Each row comes from the steps of one path. Every step used is in the known rows, and no mark comes twice. Write the path behind each row, first mark first.
Known rows:
U -> P -> T:  .39  .22 -.05  .04 -.03  .10 -.18  .03  .09 -.10  .12  .24  .57 -.42 -.08  .19 -.25  .09 -.11  .20 -.25  .18 -.03 -.01 -.12  .12
R -> Q:  .03  .39 -.12  .14 -.29  .89  .29 -.07 -.20  .28 -.28  .60  .14 -.03  .42 -.23  .59  .00  .05  .20 -.59 -.22  .10  .19 -.06 -.04
W -> S -> U -> P -> T:  .21  .38 -.07 -.16 -.05  .05  .10 -.35 -.35 -.22  .07  .39  .88 -.44  .24 -.02  .10  .34 -.01  .08  .17  .07  .12  .38 -.30  .24
U -> P -> W -> S -> J:  .40 -.21 -.10 -.49  .13 -.09 -.34 -.30 -.18 -.32  .36  .29  .30 -.18 -.18  .08 -.14  .32 -.01  .13  .16  .14  .17 -.03 -.24  .43
R -> Q -> F -> J -> P:  .24 -.15  .00  .19 -.15  .58  .31 -.28 -.14  .29 -.25  .32 -.17  .02  .26 -.20  .54 -.06 -.09  .21 -.53 -.21 -.12 -.14 -.34 -.37
F -> J -> P -> W -> S:  .43 -.69 -.33  .13 -.08 -.28 -.11 -.51  .15 -.01  .37  .22  .09 -.18  .41  .38  .25 -.38 -.44  .09  .20 -.12  .17  .28 -.29  .09
Q -> F:  .16 -.03  .07  .29  .05  .29  .17  .01  .20  .36 -.30  .32 -.27  .08  .20 -.12  .10 -.19  .06  .47 -.17  .09 -.20 -.23 -.14 -.35
R -> J -> P -> W -> S:  .31 -.52  .12 -.26 -.24 -.24  .09 -.31 -.10  .11  .39  .32  .46  .02  .08  .65  .29  .05 -.05  .19  .04  .09  .13  .14 -.57  .27
T -> S -> W:  .11 -.47 -.26 -.15 -.07  .34  .12 -.07 -.13  .25  .26  .12  .14  .00  .31 -.39  .03  .00  .16  .12 -.17  .43  .33  .18 -.09  .39
W -> S -> J -> F:  .14  .11 -.11 -.29  .01  .02  .21 -.49 -.27  .17  .03  .44  .41  .02  .43  .07  .52  .33  .44  .51  .44 -.05  .12  .40  .11  .42
T -> S -> J -> F -> Q:  .21 -.39 -.24 -.21  .14  .06  .22 -.29 -.22  .29  .31 -.11  .12 -.10  .10  .00  .11  .28  .38  .37 -.11  .44  .11  .25  .03  .36
U -> P:  .25 -.19  .15 -.25 -.11  .09 -.11  .10  .17 -.03  .27  .42  .43 -.23 -.03  .00  .03 -.08  .05  .14 -.46  .25  .01  .12 -.03  .37
U -> S -> J -> P:  .35 -.30 -.11 -.77  .11  .07 -.04 -.07 -.01  .01  .14  .30  .25  .27  .03  .49 -.30  .10  .14  .13 -.25  .03  .12  .40 -.15  .54
W -> S -> U:  .06  .36 -.10 -.08 -.10  .18  .22 -.30 -.28 -.03 -.02  .53  .68 -.26  .48 -.08  .34  .15  .03  .15  .18  .00  .20  .52 -.20  .22
Q -> F -> J -> S:  .30 -.07 -.02  .33  .00  .03  .08 -.24  .42  .31 -.18  .19 -.40 -.10  .40 -.04  .14 -.24  .07  .35 -.26  .11 -.04 -.27 -.11 -.20
U -> S -> J -> R -> Q:  .13 -.11 -.35 -.83  .06  .59  .00 -.26  .11  .09 -.08  .29  .09  .01  .16  .12 -.22  .20  .23  .12 -.42 -.01  .19  .26  .24  .46
F -> J -> R:  .02 -.44 -.54  .21 -.18  .32  .00 -.34  .70  .34  .12  .27 -.06 -.57  .63  .01  .30 -.58 -.28  .25 -.27  .04  .18  .31  .42  .04
F -> Q:  .04 -.22 -.26  .33  .12  .28  .12 -.54  .02  .15  .06  .49 -.06 -.47  .43 -.03  .23 -.23 -.07 -.02 -.53  .04 -.15  .60 -.01 -.25
T -> S -> J -> P -> U:  .28 -.15 -.16 -.29 -.08 -.03  .00 -.18 -.42  .30  .30 -.08  .32 -.09  .14  .28 -.04  .28  .05  .36 -.05  .24  .15  .17 -.46  .32
Q -> F -> J:  .21 -.43 -.05  .42  .12  .17  .08 -.12  .42  .27 -.13  .27 -.44 -.12  .24 -.06  .11 -.37 -.15  .40 -.29  .16 -.17 -.17 -.13 -.37
W -> S -> T:  .04  .33  .02  .15  .21  .47  .22 -.31 -.31 -.04 -.19  .32  .50 -.53  .47 -.02  .35  .00  .23  .31 -.06  .03  .06  .27 -.12  .17
U -> S -> J -> F:  .29 -.21 -.22 -.72  .24  .19  .05 -.12  .23  .08  .11  .29  .17  .28  .01  .30 -.21  .16  .30  .24 -.15  .16  .19  .43  .24  .65
R -> Q -> F -> J -> S -> W:  .20  .21 -.15  .14 -.08  .70  .27 -.31 -.05  .33 -.32  .36 -.29  .07  .37 -.44  .51  .04  .07  .20 -.51 -.16  .08 -.13 -.20 -.21
R -> Q -> F -> J:  .14 -.06 -.06  .27 -.08  .76  .28 -.22 -.05  .26 -.33  .41 -.29 -.07  .29 -.32  .47 -.06 -.04  .23 -.64 -.10 -.09 -.16 -.20 -.37
U -> P -> W:  .40 -.20 -.14 -.27  .08  .02 -.34 -.07  .11 -.19  .35  .26  .22 -.14 -.21  .06 -.21  .05 -.19  .11 -.06  .18  .17 -.06 -.17  .32
S -> W:  .06  .19 -.46  .02  .10  .49  .05  .06  .21  .42  .08  .61  .06  .27  .36 -.32  .27 -.28 -.10  .36  .04  .01  .36  .58  .00  .24
R -> J:  .01 -.24  .14  .01 -.21  .24  .16  .10  .28  .28  .18  .58  .30 -.18  .18  .40  .29 -.12  .10  .35 -.56  .36  .11  .27 -.18  .24
U -> P -> W -> S:  .39 -.34 -.04 -.39  .01 -.08 -.32 -.35 -.13 -.35  .36  .29  .34 -.24 -.08  .00 -.11  .20 -.06 -.01  .09  .14  .16 -.09 -.19  .38

Write each row's path:
 .30  .46 -.44  .32  .03  .30 -.02 -.05 -.23  .15 -.14 -.07  .33 -.38  .19  .31 -.33  .30  .00  .45  .05  .20  .09 -.04 -.19 -.06 : P -> T -> S -> J
 .33  .85 -.31  .04  .18  .17  .04  .26  .09  .00  .14  .22  .79 -.33 -.24  .14 -.21  .11 -.41  .24 -.13  .22  .16  .51 -.36  .10 : S -> U -> P -> T
 .41  .62 -.36 -.01  .10 -.01  .03  .06 -.20  .41  .00  .19  .35  .16  .03  .66  .10  .13 -.09  .73  .30 -.20  .03  .41 -.39  .04 : S -> J -> P -> T
 .36  .29 -.51  .33  .17  .16  .09 -.36 -.22  .17 -.04 -.18  .32 -.39  .14  .27 -.23  .35  .05  .39  .10  .20  .02  .08 -.09 -.09 : P -> T -> S -> J -> F -> Q
 .30 -.21 -.19 -.27  .05  .06  .04  .03 -.21 -.10  .42 -.14  .49 -.29 -.16 -.13 -.28  .25 -.10  .00 -.21  .57  .29  .11 -.36  .39 : T -> S -> U -> P -> W
 .29 -.09 -.12  .26  .10  .06  .07 -.25  .42  .36 -.14  .21 -.44  .02  .36 -.18  .14 -.24  .04  .34 -.17  .11  .05 -.18 -.13 -.17 : Q -> F -> J -> S -> W
 .42 -.30 -.25 -.79  .19  .04 -.15 -.18 -.03 -.07  .18  .22  .14  .32 -.06  .51 -.41  .16  .02  .10 -.05 -.01  .19  .32 -.21  .52 : U -> S -> J -> P -> W
 .35 -.55  .04  .30  .04 -.10  .13 -.19  .31  .31 -.02  .15 -.28  .01  .20  .10  .17 -.39 -.21  .37 -.14  .05 -.21 -.15 -.33 -.36 : Q -> F -> J -> P
 .20  .39 -.05  .31  .08  .80  .32 -.23 -.07  .28 -.42  .21 -.22 -.18  .28 -.28  .47  .00  .09  .28 -.69 -.12 -.02 -.21 -.25 -.30 : R -> Q -> F -> J -> S -> T
 .42 -.47 -.05  .30  .31 -.04  .09 -.40  .09  .10 -.04 -.03 -.26 -.15  .10  .11  .09 -.24 -.24  .36  .09  .02 -.15 -.24 -.46 -.38 : Q -> F -> J -> P -> W -> S -> T
 .30  .61 -.46  .43  .01  .31  .10 -.01 -.16  .08 -.11 -.10  .58 -.46  .17  .21 -.35  .21 -.22  .28  .02  .24  .16  .09 -.29 -.13 : P -> T -> S -> U
 .27  .27 -.52 -.01  .16  .14 -.12 -.45 -.20 -.19  .08  .31  .22 -.09  .23  .05 -.01  .18 -.32  .13  .60 -.09  .38  .21 -.29  .14 : P -> W -> S -> U
 .22  .42 -.11  .20 -.08  .65  .33 -.23 -.05  .28 -.33  .32 -.14 -.06  .28 -.32  .46  .09 -.01  .19 -.57 -.13  .04 -.08 -.29 -.26 : R -> Q -> F -> J -> S -> U
 .23  .59 -.17 -.15  .14  .15  .09  .31  .14  .06  .27  .35  .70 -.20 -.22  .00 -.02  .00 -.30  .21 -.28  .28  .19  .61 -.30  .27 : S -> U -> P
 .21 -.17 -.30  .18  .15 -.02  .40 -.59  .31  .39  .17  .24  .19 -.04  .33 -.05  .54 -.16  .15  .28  .01  .03 -.03  .59  .40  .10 : J -> F -> Q
 .38 -.23 -.13 -.59  .10  .12 -.23 -.53 -.24 -.22  .18  .13  .14 -.20 -.21 -.14 -.06  .45  .04  .12  .11  .03  .08 -.31 -.20  .21 : U -> P -> W -> S -> J -> R -> Q -> F
 .21  .51 -.40 -.40  .21  .21 -.27 -.51  .10  .17  .07  .35  .28 -.20  .24  .42 -.31  .19 -.33  .27 -.06 -.08  .26  .52 -.23  .33 : P -> U -> S -> J -> F
-.05  .19 -.35 -.08 -.32  .86  .31 -.46  .18  .54 -.42  .19 -.04 -.27  .51 -.42  .47 -.06  .08  .33 -.28 -.27  .02 -.20  .34 -.26 : J -> R -> Q -> F
 .31 -.03 -.16  .07 -.01  .47  .27 -.48 -.33  .08 -.19  .22 -.08  .00  .15 -.22  .45  .16 -.22  .12 -.19 -.24  .00 -.10 -.51 -.34 : R -> Q -> F -> J -> P -> W -> S -> U
 .14 -.23 -.15 -.19 -.01  .23  .07  .04 -.26  .25  .18  .03  .13 -.12  .16  .04 -.04  .23  .30  .39 -.24  .43  .16  .11 -.12  .37 : T -> S -> J
 .39 -.34 -.02  .16  .33  .03  .03 -.34  .25  .17 -.03 -.02 -.20 -.22  .07  .23 -.13 -.30 -.35  .29 -.27  .06 -.18 -.11 -.51 -.33 : Q -> F -> J -> P -> U -> S -> T
 .19  .00 -.07 -.28  .45  .63  .06  .06  .19 -.12 -.11  .17  .26 -.27  .07  .20 -.37 -.17  .08  .05 -.66  .23  .12  .30  .01  .38 : U -> S -> T
 .13  .36 -.30 -.24  .02  .33 -.34 -.48  .11  .04  .00  .47  .29 -.39  .42  .31 -.39  .01 -.44  .01 -.32 -.08  .24  .41 -.31  .19 : P -> U -> S
 .28  .06 -.06  .05  .17  .69  .21 -.43 -.18  .15 -.26  .16 -.10 -.21  .13 -.08  .23  .03 -.24  .13 -.66 -.18 -.09 -.10 -.52 -.34 : R -> Q -> F -> J -> P -> U -> S -> T
